Each row was made from one walk, in order. Every step used is in the known rows, and no mark comes twice. Write each row's walk.
In the rows, zero is written as 128.
Known rows:
a e: [ 86 128 127 132 136 133  96 108 122 135 135 131 158 122 108 137 127 125
 160 150 103 112 113 132 157 100 121 136 125 137 138 129 131 137 138 109
 148 125 131 133 123 128 137 133]
j d: [132 155 131 142 110 120 115 122 117 111 135 135 132 110 128 112 122 135
 143 117 115  96 120 112 146 140 115 142 102 133 121 146 150 138 167 129
 137 113 120 126 146 137 142 129]
h l m: [153 138  92 111 164  92 126 131  90 119 152 137 136 130 112 125 133 134
 143 120 122 127 143 104 141 113 121 136 147 143  79 135 185 137 122 138
 138 120 141 109 149 136 123 140]
e a: [109 137 100 113 140 149 131 112 121 130 149 159 130 107 131 135 141 132
 136 134 123 131 127  93 148 123 112 130 154 166 132 171 121 138 153 120
 145 144 120 136 141 145 138 119]
r m f d q s: [164 179 101 121 132 129 121 140 104 129 156 205 146  68 115 142 186 112
 129 165 108  77 120  40  77 127 118 131 137 140  62 111 170 131 188 172
 151  95 120 131 136 184 102 152]
q d j: [107 101 124 114 144 133 141 124 109 129 134 115 146  85 126 184  99 115
 138 158 119 113 149  97 144 108 120 143 159 131 146 126 111 132 170 109
 131 120 123 121 131 145 108 131]
l m a e: [129 128  96 136 156 129  54 123 141 142 161 144 150 108  90 128 136 136
 171 146  90 111 115 136 163  84 132 138 117 142 111 112 107 161 126 136
 161  86 128 129 104 127 149 150]
d q: [145 159 110 120 129 136  97 109 112 117 124 172 131 118 131 139 136 119
 126 158 129 142 124 108 150 127 127 142 133 130 133 146 161 132 173 139
 155 100 132 136 139 124 121 132]
m l h: [107 159 106 121 121 138 102 126  88 119 159 130 165 135 119 137 150  87
 148 148 119 121 125 142 128 142 124 134 159 100 114 146 176 134 114 165
 153 134 126 142 120 128 137 144]
r m f d n: [160 107 108 125 122 123 121 127 116 119 173 161 163  63 126 164 171 117
 107 149 116 116 132 112  83 151 126  82 162 144  78 118 168 119 184 167
 130  62 125 135 134 168 137 155]
a m: [134 137 132 126 140 133 107 107 119 109 134 125 130 122 132 121 140 105
 141 149 112 117 105 131 162  91 118 121 126 129 143 191 143 144 138 111
 155 111 134 136 124 137 144 136]
l h: [137 150 104 112 123 122 123 128 117 120 140 126 163 119 119 135 138 109
 143 156 113 140 129 124 150 149 130 138 148 101 126 155 141 135 117 153
 134 118 128 140 138 129 144 131]
e a m r u: [ 59 136 103 112 128 152 102  86 110 125 160 173 125 115 126 154 161  81
 150 144 117 139 116 129 160  80 113 111 144 173 141 204  57 138 149 130
 157 145 124 153 122 186 140 170]
n d: [137  57 119 130 121 137 134 109 119 120 163 139 156  90 131 134 119 130
 134 143 124 143 121 129 142 124 124 135 115 141 127 134 130 117 131 115
 135 123 126 136 136 146 111 137]
b d q s: [174 136 110 127 138 143  78 112 124 120  96 189 139 132 116 157 165 106
 139 160 132 117 130  48 138 139 119 153 124 136 107 131 146 139 175 129
 158 143 129 133 134 151 121 105]
s q d f: [107 118 112 115 162 131 145 120  97 125 152  71 139  88 123 210 138 117
 116 157 106 176 133  87 145 136 122 158 193 127 105 138  64 135 206  96
 170 129 126 131 148 143 143 128]
j d q: [149 182 120 140 107 128  87 117 107 108 118 172 125 109 131 124 120 127
 131 139 128 114 121 102 147 128 118 148 106 126 120 155 177 138 194 138
 153 103 119 131 148 129 127 129]
n d j: [115  24 123 127 136 145 118 113 114 118 138 135 161  92 124 145 107 123
 138 173 132 140 150 106 138  98 126 151 117 135 126 130 115 116 159 111
 122 116 128 130 134 139  95 138]
f m a e: [111 107 121 139 136 140  64 108 137 136 155 136 172 109 104 112 146 138
 172 153  95 100 101 134 159  90 129 128 109 137 117 181  91 176 148 112
 132  98 126 150 103 159 131 148]
r m f d b: [145 145 142 127 116 122 163 126 109 119 160 141 140  66 113 170 161 115
 163 164 115  79 120  96  82 137 124 115 160 164  80 127 175 135 248 179
 150  58 119 117 131 170 122 153]
h l: [144 128 107 115 141 107 148 111  96 116 147 114 156 131 126 142 136 137
 139 123 128 120 130  97 126 128 116 135 139 128  97 143 178 131 133 122
 124 128 142 129 150 148 124 140]
s q d: [121 127  94 116 134 125 176 127 104 125 158  74 143  83 127 195 150 123
 125 141 102 126 128 116 139 134 123 143 192 132 107 136  88 130 153 102
 162 133 122 131 147 149 148 129]
e a m: [112 139 112 115 144 146 108 106 121 124 137 154 126 111 134 129 144 112
 142 151 116 120 106 103 161  78 109 122 146 155 143 217 126 150 149 101
 161 144 121 142 130 149 140 126]
f m l h: [ 98 146 115 125 119 129  94 125  78 116 156 138 170 135 120 102 159  86
 153 153 114 114 127 146 141 136 121 132 155 109 100 202 167 161 121 156
 137 143 124 146 117 145 124 140]
b d: [158 115 124 132 141 132 112 109 132 115 116 146 139 129 128 176 147 123
 153 146 125 112 121 109 150 155 122 142 145 140 125 134 132 132 156 124
 143 124 134 131 135 141 144 104]
d n: [145  81 112 119 125 136  91 103 123 116 136 130 150 116 128 137 140 119
 101 132 133 174 148 120 143 140 128 100 130 129 130 148 145 129 167 127
 135 100 132 141 135 125 148 130]
m f d q s: [116 162  95 128 104 132 105 125 101 126 131 197 150  69 122 144 176 103
 122 146 109  85 131  36 119 121 116 136 132 136  80 119 158 136 170 159
 165 100 115 138 139 154 115 138]
a m l: [100 145 137 133 136 150  87 104  86 107 151 127 135 137 129 126 157  85
 148 146 116 103 104 149 141  85 113 120 136 128 132 183 183 146 140 121
 171 126 131 137 106 138 132 148]
h l m r: [109 137  77 121 146 101 110 131  78 121 173 150 141 142 118 143 147  96
 146 110 123 127 138 111 137 115 118 137 141 142  74 122 166 134 111 157
 142 126 141 107 141 129 138 153]
f d n: [110  88 102 121 117 120  85 113 113 115 128 144 159  88 133 167 147 122
 100 143 125 146 145 109 142 137 118  89 144 135 126 136 136 118 164 144
 132 105 119 140 156 131 150 119]
t l: [123 154 109 127 124 156 135 133 100 112 133 132 142  98 122 155 142 101
 125 123 110 141 112  88 152 129 130 129 121 137 125 147 153 138 129 146
 154 116 140 140 109 128 120 125]
m f d: [104 135 114 130 103 119 140 123 107 118 153 156 153  70 134 161 162 119
 137 134 101  81 123 104 129 138 122 123 153 141 100 118 145 129 152 158
 149  80 117 135 137 152 135 135]
h l m a e: [143 122  88 125 161 109  73 125 123 140 169 129 170 117  88 141 134 150
 174 140 105 104 118 120 139  71 129 137 126 134  73 119 152 159 116 133
 143  97 139 125 119 140 134 163]
h l t z: [129 132  76  93 155  74 170 147 133 117 146 103 158 164 101 179 140 118
 136 109 131  82 134 165 112 116 118 139 178 119  80 144 180 166  86 113
 108 125 114 119 130 139 127 138]
s q d f m: [100 103 120 117 159 122 134 121  86 122 148  85 140  89 126 175 148 110
 126 162 100 168 133  89 159 132 117 150 190 137  91 194  54 161 215  82
 159 139 125 132 145 159 130 125]
n d f m l t: [ 71  46 131 136 167 138 101 128  86 119 165 140 156 119 110 118 128  95
 139 159 126 163 135 161 143 110 117 145 153 129  85 183 136 145 179 103
 128 148 119 127 120 143  87 147]
b d n: [176  67 116 130 130 138  77 101 136 114 109 145 155 125 126 180 149 114
 121 145 141 158 142 117 143 162 129 108 145 136 121 140 140 128 172 122
 134 110 132 140 130 133 153 105]
n d b: [140  51 142 126 109 140 138  97 115 118 143 114 147  90 114 146 108 120
 150 158 137 149 127 113 142 114 125 132 114 154 127 150 152 124 211 126
 146 111 123 126 133 138 107 137]
l t z: [114 139  83 104 147 100 155 145 155 120 136 120 139 152 103 168 141 108
 134 117 115  94 129 184 134 124 122 142 172 127 120 136 137 170 103 122
 123 111 103 124 118 124 141 125]
e a m l: [ 77 145 117 127 141 165  87 103  89 120 154 154 132 126 135 129 162  92
 149 148 123 106 103 119 142  70 107 117 157 154 127 210 167 150 147 113
 178 158 120 142 112 151 127 139]

Write each row's walk:
[111 134 150 143 143 116  74 115  99 109 123 144 132 116 122  94 119 123
 137 141 110 141 128  88 169 133 115 147  99 133 110 205 109 168 230 107
 131 119 121 126 142 146 124 127]	j d f m
[144  27 128 134 151 144  71 101 128 120 174 144 160  80 120 125 129 134
 137 163 115 181 119 103 152 116 131 135 100 133 102 192  62 158 189 109
 125  89 126 148 114 168 104 149]	n d f m a
[148 178 116 137 110 130  83 124 109 116 115 178 130 112 113  97 135 119
 128 131 123 100 131  45 134 122 109 152  82 128 105 147 159 144 186 134
 150 137 116 132 148 144 122 130]	j d q s
[146 112 113 126 132 136  98 114 133 119 164 141 147 102 124 106 157 140
 147 132 109 116 117 123 152 130 128 126 114 134 109 192  94 170 150 128
 126  79 128 144 111 162 133 143]	f m a
[179 153 123 124 139 131 161 129 123 125 189 155 141  94 124 132 164 120
 147 137 109 101 114 123  90 151 127 130 149 141  86 124 167 136 172 154
 141  66 135 127 117 175 118 164]	r m f
[113 136 118 128 107 108 128 132 100 119 137 152 125  70 108 156 150 106
 160 147 109  93 142  90 146 111 130 126 162 168  82 124 174 148 224 183
 175  65 114 107 135 128 135 136]	l m f d b
[ 72  97 117 123 140 124 106 130 100 115 113 137 153  91 130 172 133 123
 136 176 118  93 155  85 145 107 119 143 145 134 123 121 106 120 168 140
 125 106 118 123 151 131 126 119]	f d j
[ 92 172  85 119 122 149 110 128  83 117 163 172 127 104 103 167 158  64
 135 112 104 166 133 118 166 113 135 129 130 167 105 120  87 135 116 188
 167 116 142 135 100 156 126 172]	t l m r u
[123  50 129 127 152 141 103 104 112 117 153 138 151  94 125 149 110 123
 122 164 123 198 125 100 153 124 124 144 112 136 126 138 102 123 182 109
 145 120 131 134 138 141 106 136]	n d f
[105 112 140 119 161 127  86 107 102 115 127 139 136 124 126 110 133 115
 135 159 111 174 131  90 168 134 119 141 131 137 128 202  98 163 210 108
 136 117 135 132 135 145 119 125]	d f m
[118 134 118 123 120 154 125 107 121 124 156 167 132  86 135 128 162 103
 146 141 114 100 100  95 143  81 118 116 157 155 114 210 148 161 159 112
 172 105 120 145 110 162 136 142]	e a m f
[ 97  91 105 113 146 136 154 131  98 124 135  68 148  84 121 205 136 114
 131 173 111 119 156  89 136 110 124 163 193 130 105 128  72 129 174  99
 148 127 120 126 139 142 134 129]	s q d j
[106 125 137 131  92 122 146 113 105 116 135 131 144  72 120 171 153 109
 154 150 115  86 127  85 129 128 125 121 155 155  96 132 163 139 235 166
 163  68 113 122 133 142 133 137]	m f d b
[ 65 129 130 153 126 125  57 117  86 109 145 155 135 125 128 109 130  87
 144 133 113 145 124  90 161 133 108 144  94 133 106 197  91 160 218 127
 131 126 122 122 134 139 141 140]	j d f m r
[133 126 144 114 120 126 158 109 114 129 141  98 131  85 116 186 107 113
 151 141 125 134 129 107 148 124 120 122 158 151 150 150 150 142 232 124
 155 119 121 118 135 143 121 130]	q d b
[111 116 139 112 163 120 117 112 100 128 143 129 139  92 128 154 109 112
 130 155 106 167 128  94 169 130 113 131 155 138 138 191  93 163 203  98
 138 134 129 127 138 158 107 127]	q d f m
[ 80 132 116 130 148 126 125 139  92 117 152 134 146 140 115  97 160  98
 149 131 120  95 136 185 140 119 115 136 171 128  88 181 165 155 137 123
 128 141 118 123 116 136 121 140]	f m l t
[116  40 139 129 152 133  94 102 101 117 150 148 155  93 127 115 116 118
 130 165 119 192 128 104 161 120 123 139 112 143 117 191  94 148 193  96
 128 127 129 135 134 157  92 132]	n d f m
[ 87 144  89 109 145 115 132 142 123 119 153 123 144 168 107 168 154  85
 138 118 121  77 123 201 113 116 118 135 182 127 108 131 180 171  96 132
 138 129 101 127 100 127 130 145]	m l t z
[140  77  89 113 123 132 138 115 111 124 153  71 155  80 126 200 152 116
  94 141 121 169 147 117 133 137 125 109 195 128 107 142 104 127 168 102
 156 123 123 140 145 140 157 128]	s q d n
[130 145 150 139 100 120 117 112 114 108 118 111 124 109 110 122 114 125
 159 130 129 104 125  97 147 129 120 139 102 148 119 167 167 145 252 139
 149 102 115 118 144 129 141 130]	j d b
[148  89 113 112 119 127 121 111 120 131 153 116 153  82 128 181 114 115
  99 128 128 168 141 118 142 139 122  89 160 129 148 142 144 129 160 112
 138 116 126 139 137 142 134 130]	q d n
[119 128 132 115 164 127 126 111 110 130 151 116 135  91 128 188 104 118
 124 146 113 173 128  90 157 136 118 133 159 131 154 136 104 138 197 108
 153 124 130 125 141 145 121 129]	q d f
[ 90 132 131 130 132 141 101 109  75 112 157 142 144 137 131  97 159 100
 146 131 117 105 123 141 139 125 114 125 142 143 105 188 165 158 155 128
 143 136 127 136 116 153 114 140]	f m l
[144 157 105 115 136 139  92 115 113 125 124 174 133 118 118 112 154 109
 121 148 123 132 135  52 137 124 115 147 110 130 117 143 150 136 168 134
 157 133 128 134 137 140 117 130]	d q s
[116 116 110 138 137 147  78 105 149 141 158 125 169 108 103 147 139 142
 167 147  99 106 103 132 145  97 131 131 112 129 131 126 101 150 135 124
 145  90 127 147 104 141 149 149]	m a e
[ 62 118 132 116 144 124 113  96  87 131 166 147 138 101 120 180 127  82
 137 145 107 189 138 118 166 132 115 127 156 157 133 177  19 150 206 124
 136 133 132 143 132 198 109 169]	q d f m r u
[117 166 104 123 122 124  88 121 100 114 113 181 143  90 136 169 142 122
 122 165 120 114 125  99 148 122 118 132 148 136 124 136 155 121 165 154
 152 105 117 134 159 127 125 117]	f d q
[182 129  79 113 159 104 106 130 115 123 176 133 146 117 108 135 147 152
 150 116 119 118 132 106 135 110 130 136 131 135  68 128 155 151 120 149
 135  80 139 123 130 146 136 156]	h l m a
[ 75 133  97 109 144 109 125 143 111 115 150 133 148 171 107 138 161  82
 146 120 118  68 124 207 123 113 117 132 181 133  90 180 174 197 110 119
 126 137 102 127  98 143 116 135]	f m l t z
[ 74 121 110 132 116 132  99 115  95 116 161 158 142 127 134 113 160  83
 148 132 114 123 125 132 157 134 115 128 124 141 114 182 111 153 144 134
 130 124 129 129 121 147 136 141]	f m r
[165 135  90 124 155 130  87 130 137 124 169 149 127 107 111 122 149 140
 150 127 104 127 129 129 155 119 135 138 124 142 105 128 112 154 137 157
 153  71 128 127 116 135 149 146]	l m a
[111 155 117 127 127 138  83 117  88 110 151 123 161 139 122 127 152  66
 155 165 114 112 104 158 141  93 123 125 153  94 124 194 183 149 103 148
 165 132 125 146 109 132 140 150]	a m l h
[ 79  98 117 130 115 131 122 130 102 117 127 149 158  68 129 172 149 112
 140 164 113  73 151  82 125 111 124 142 157 136  99 115 130 126 177 154
 135  71 117 128 133 141 119 136]	m f d j
[ 62 112 125 129 147 135  67 109  89 116 152 156 138 137 129 127 146  78
 137 152 114 174 131 102 165 136 116 140 123 133 116 189  79 156 195 129
 139 125 131 127 124 138 133 139]	d f m r
[120  87 106 130  92 127 105 116 113 116 148 154 168  65 133 166 165 112
 101 135 121 127 143 106 123 140 126  87 157 135  97 125 157 128 170 156
 141  67 119 140 138 139 146 134]	m f d n
[147 170  95 132 114 148 135 150  96 117 157 166 132  78 112 141 154  88
 134 111  97 122 120  89 148 118 139 132 141 149  81 120 183 158 126 173
 178  74 137 124  91 128 119 143]	t l m f
[125 163 110 122 179 131 150 155 106 122 183 133 138 138 107 132 161 109
 152 144 120  95 126 188  85 131 118 134 178 128  82 119 185 126 144 149
 128 129 124 115 117 151 123 158]	r m l t
[ 90 158 102 117 131 156  85 116  92 125 155 150 158 125 124 136 155  76
 152 169 120 115 107 128 141  79 115 123 174 119 123 224 171 157 117 140
 170 165 115 149 112 147 139 143]	e a m l h
[ 65 146 102 121 159 151 111 132 103 124 152 145 132 133 119 131 156  91
 151 145 124  93 115 163 142  67 107 128 188 141 108 206 173 149 131 106
 159 161 108 132 114 138 135 140]	e a m l t
[177 143 116 130 136 139  78 109 124 112  99 186 136 128 131 183 147 115
 143 171 138 124 116 106 151 143 128 148 150 136 124 142 159 133 178 133
 155 115 132 136 134 135 127 105]	b d q
[108 163  94 121 130 125  88 125 102 123 114 185 145  92 121 143 163 117
 118 161 114 105 136  40 137 119 108 135 122 136 107 127 135 129 163 149
 155 137 116 133 157 143 118 121]	f d q s
[ 64 138  99 124 129 158  89 105 108 124 158 166 130 120 140 146 157  78
 150 143 119 123 103 111 157  78 107 117 142 154 137 205 107 144 136 122
 164 153 120 138 118 143 153 140]	e a m r
[ 55 117 133 116 146 133  81  89  88 117 154 159 135 132 119 133 150  80
 136 151 113 194 142 118 167 136 121 134 130 155 119 187  22 151 208 136
 132 120 136 145 128 180 125 169]	d f m r u
[144 104 140 127 172 137  81 106 121 113 106 145 139 135 123 189 137 116
 144 165 125 163 125  90 158 156 121 154 147 135 126 138 101 138 207 117
 149 122 135 130 136 134 143 105]	b d f
